What can hang from each mark:
bazav: mame reroze ribev
reroze: bazav nada
bimev: bamel ribev
mame: bazav nada
lavog: bamel
ribev: bazav
nada: mame reroze ribev

Known rows, with every way that one mark hangs from another:
mame{bazav{ribev} nada}: [ 0.39 -0.96  2.44  0.36  1.20 -0.24 -1.88 -0.81 -0.76  3.19  2.74 -0.56
  1.10  6.41 -2.06 -1.44  2.68  6.89 -3.16 -1.15 -0.74]
lavog{bamel}: [ 0.19 -0.09 -0.11  0.38 -2.26  2.61 -1.97 -0.74 -1.05 -3.04  1.01  0.58
  2.65 -2.70 -3.00  0.03 -1.42 -0.63  0.22 -0.99  5.61]
nada{reroze}: [-0.94  0.65 -0.78  1.25 -2.47  2.47 -0.68  0.16 -1.72 -4.16 -2.28 -0.06
  0.91 -4.29 -0.20  2.47 -2.50 -0.51 -1.67 -3.11  0.73]
nada{ribev}: [-0.05  0.49  3.13 -0.73 -0.36  1.24 -1.35  0.05 -0.75 -0.94 -2.98  0.24
  0.21 -1.21  0.00  0.66 -1.08  1.93 -0.45  0.23 -2.33]
bimev{bamel ribev{bazav{mame reroze{nada}}}}: [ 0.29  0.03  1.30  0.05  3.95 -0.97  3.71 -0.03  2.27  0.91 -2.27 -1.87
 -0.12 -1.01  0.77 -1.33 -0.45 -2.76  3.54  0.29  0.15]
reroze{bazav{mame{nada} ribev}}: [ 1.07 -1.06 -0.33  1.64  1.56 -2.61 -1.18 -0.44  1.24  2.91  3.32 -2.33
  1.84  5.57  0.29 -1.43  3.32  1.02  0.99  3.52  1.33]
nada{mame{bazav{reroze}} ribev}: [-0.83 -0.27 -0.91 -0.95  1.76 -0.78 -0.46  0.48  0.09  0.31  1.24  3.03
 -3.52 -1.09  0.26  1.01 -1.55 -2.31 -0.20 -0.63 -0.76]
mame{nada}: [ 0.63 -0.64  2.80  0.38 -3.83  1.22 -1.13 -0.78 -1.92  0.24  0.34 -0.55
  2.02  0.16 -2.40  0.35  2.06  3.88 -3.12 -2.83  1.10]
ribev{bazav{mame{nada{reroze}}}}: [ 0.14  0.70  0.07  2.03  0.42  0.27  0.21 -0.65  1.48  1.94 -0.81 -0.75
 -0.59 -0.51 -0.03  2.17  1.64 -3.88 -0.43 -2.17  1.03]
reroze{nada{ribev}}: [ 0.74  0.76  1.60 -1.58 -2.15  0.61 -0.44  0.71  0.13 -0.25 -2.79 -0.33
  1.20 -2.45  0.34 -1.05 -0.12  4.33 -0.48  1.41 -2.77]
mame{bazav{reroze ribev}}: [-1.48 -1.64  0.95 -0.02  2.95  0.11 -2.08 -0.02 -1.07 -1.00  2.19  1.24
 -0.99  7.84  0.62  1.13 -0.47  4.67 -0.28 -1.53  3.03]
bimev{bamel ribev{bazav{mame reroze}}}: [-0.56 -0.27  2.54  0.84  5.69 -0.37  2.82 -0.68  1.33  0.28 -2.21 -1.22
 -1.05  0.38  0.50  0.49 -1.73 -5.04  3.72 -1.04  0.45]
mame{bazav nada{reroze}}: [-0.37  0.27  0.32  0.51 -1.15  1.60 -0.92 -0.53 -2.10  1.20  1.16  0.28
  0.15 -1.74 -3.09 -0.11 -0.12  1.79 -4.67 -4.73 -2.01]
bimev{ribev{bazav{mame reroze{nada}}}}: [ 0.23  0.07  0.43 -1.16  2.66 -0.79  1.82 -0.24  3.53 -0.16 -2.72 -1.07
 -1.64  3.08  2.88 -0.67  0.71 -3.02  3.99  1.06  1.45]
mame{bazav{reroze}}: [-1.27 -1.25  1.97 -0.87 -0.11  1.06 -1.48 -0.43 -3.32 -1.79  1.45  2.35
 -0.93  3.81 -1.35  1.53 -1.29  2.24 -0.94 -3.24  1.61]
reroze{nada}: [ 0.90  0.13  1.00 -0.49 -4.76  1.11 -0.21  0.00 -1.61 -1.87 -1.33 -0.70
  2.94 -0.98 -0.68 -0.31  0.75  4.30 -1.24  0.13  0.23]
reroze{bazav{mame} nada}: [ 1.49  0.12 -1.00  0.03 -2.36 -2.04  0.65 -0.17 -0.38  0.65  0.70 -1.52
  2.82  0.79  0.02 -1.81  1.24 -0.62  1.97  4.59 -0.42]
bazav{mame}: [ 0.72 -0.19  3.11  0.65 -1.19 -0.14 -1.78 -0.56 -0.48 -0.97 -2.58 -0.56
  1.46  0.72  0.01  2.18  0.22  0.01  1.25  0.21  0.59]

Rows:
[-0.76  1.73 -2.86  0.37  1.30  0.22  0.19  0.47  0.77  0.43 -0.99  1.60
 -2.47 -6.66 -0.34  0.68 -3.18 -4.35 -1.68 -0.62 -4.80]  nada{mame{bazav} reroze ribev}
[ 0.14  0.34 -2.67  0.91  1.43 -0.58  5.82  0.07  2.02 -0.01  0.19 -0.60
 -0.46 -4.66  0.44 -1.65 -1.06 -5.37  1.34  0.06  0.56]  bimev{bamel ribev{bazav{reroze{nada{mame}}}}}
[-0.47  0.92  0.66 -0.71  1.53  1.23 -1.21  0.23 -0.62  2.69 -0.39  0.43
 -1.58 -3.64 -2.06 -0.78 -0.87  1.93 -3.77 -3.63 -5.03]  mame{bazav nada{reroze ribev}}
[ 0.82  0.83 -1.18 -1.40 -1.22 -0.50  1.20  0.41 -0.79  0.73  0.26 -0.69
  1.40 -0.99 -0.16 -3.22 -0.17  1.68  0.35  4.68 -4.14]  reroze{bazav nada{ribev}}
[-0.70 -1.39 -0.40 -1.04  1.19 -0.50 -1.26  0.68 -0.39 -0.71  2.36  0.53
 -0.04  6.31  0.86 -0.69  0.94  6.85 -0.46 -0.30  2.36]  mame{bazav{reroze{nada} ribev}}
[ 1.08  1.23 -0.84 -1.36 -0.79 -1.40  0.73  0.32  0.96  2.69 -0.26  1.00
 -0.40 -3.17 -0.74 -2.12  0.08  0.33 -1.07  2.55 -5.22]  reroze{nada{mame{bazav} ribev}}
[ 1.27  1.12 -1.47 -0.71 -3.03 -0.79  0.77  0.86  1.82  0.23 -1.68  0.11
  0.37 -6.05  0.90 -0.74  0.22 -0.31 -0.29  2.82 -2.34]  reroze{nada{mame ribev}}
[-0.80 -0.14  2.27 -0.49  4.00 -0.76 -0.71  0.15  1.96  0.85 -2.13  1.62
 -3.53  3.68  2.79  2.91  0.12 -3.58  3.87  0.38  1.72]  nada{ribev{bazav{mame reroze}}}
[-0.51 -1.74  2.13 -0.88 -0.94  0.67 -1.74 -0.65 -2.82  0.91  3.41  1.65
 -0.95  3.76 -2.63  0.44  1.42  3.99 -2.95 -4.59  1.87]  mame{bazav{reroze} nada}
[-0.95  0.21 -1.59  0.49  1.47 -0.35  1.38  0.20  1.59 -0.29  0.32  2.65
 -3.76  0.25  2.19  2.70 -0.54 -5.80  1.64  0.30  2.27]  nada{mame ribev{bazav{reroze}}}
[ 0.26 -1.06  0.48 -0.85 -2.13 -0.79 -1.30  0.83  0.56 -2.18 -1.04  0.24
  0.20  0.31  1.74  1.88  0.93  1.39  2.21 -0.14  3.92]  bazav{mame reroze{nada}}
[-0.53 -0.27  0.32 -2.18 -1.20  0.62 -0.87  1.42  0.16 -2.06 -1.43  0.85
 -0.92 -1.44  1.54  0.42 -0.41  4.06  0.61 -0.17  0.87]  bazav{reroze{nada{ribev}}}
[-0.34  0.68 -3.00  1.70  0.10 -0.32  0.23  0.01 -0.65 -1.64 -0.51 -0.93
  0.75 -2.42  0.49  0.92 -1.94 -5.81  1.67  1.64 -0.34]  nada{reroze{bazav{mame}}}
[ 0.08 -1.79  2.08  0.04 -1.12 -0.56 -2.36  0.07  0.09 -0.28  0.69  0.29
 -0.56  1.30  0.15  2.51  2.19  0.55  0.44 -3.12  4.68]  bazav{mame{nada} reroze}
[-0.59 -0.25 -4.30  2.19  0.37  0.05 -0.05  0.20 -0.20 -0.24  3.56 -1.96
  1.23  0.95  0.12 -1.22  0.48  0.58 -1.82  0.17  1.12]  mame{nada{reroze{bazav{ribev}}}}
[ 1.35  1.16 -4.40 -0.35 -2.11 -2.00  2.36  0.60  0.83  1.04  1.51 -0.13
  0.76 -4.42  0.75 -2.88  0.02 -3.22  0.74  5.90 -3.34]  reroze{bazav nada{mame ribev}}
[-0.22  0.19 -3.35  1.55 -2.61  0.82  0.69 -0.30 -2.23 -0.61  2.81 -1.00
  1.40 -2.75 -1.85 -0.81 -0.26 -1.84 -2.68 -1.34 -0.03]  mame{nada{reroze{bazav}}}
[ 0.45  0.52  3.15 -0.14  0.45  0.69  0.32 -0.90  0.35  3.67 -0.36  0.10
 -0.82  2.42 -0.95 -0.32  2.16  1.03 -1.50 -0.65 -2.25]  mame{nada{ribev{bazav}}}
[ 0.38 -0.63 -0.63  1.72  2.36 -2.26 -0.87 -0.24  0.71  0.48  1.29 -1.77
  1.70  5.97  1.63 -0.36  0.80 -0.84  3.00  5.05  1.16]  reroze{bazav{mame ribev}}
[-1.04  1.33 -3.32  0.38  0.99  0.99  0.65  0.55 -0.93 -1.53 -0.63 -0.05
 -0.56 -4.16  0.43 -0.50 -3.32 -3.07 -0.03  1.18 -3.21]  nada{reroze{bazav} ribev}
[-0.41  0.03 -0.27 -1.31  0.75  1.01  2.71 -0.38  1.53 -1.71 -1.81 -0.51
 -1.06  2.93  1.84 -1.24 -0.22 -0.59  1.58 -0.72  1.76]  bimev{ribev{bazav{reroze{nada}}}}
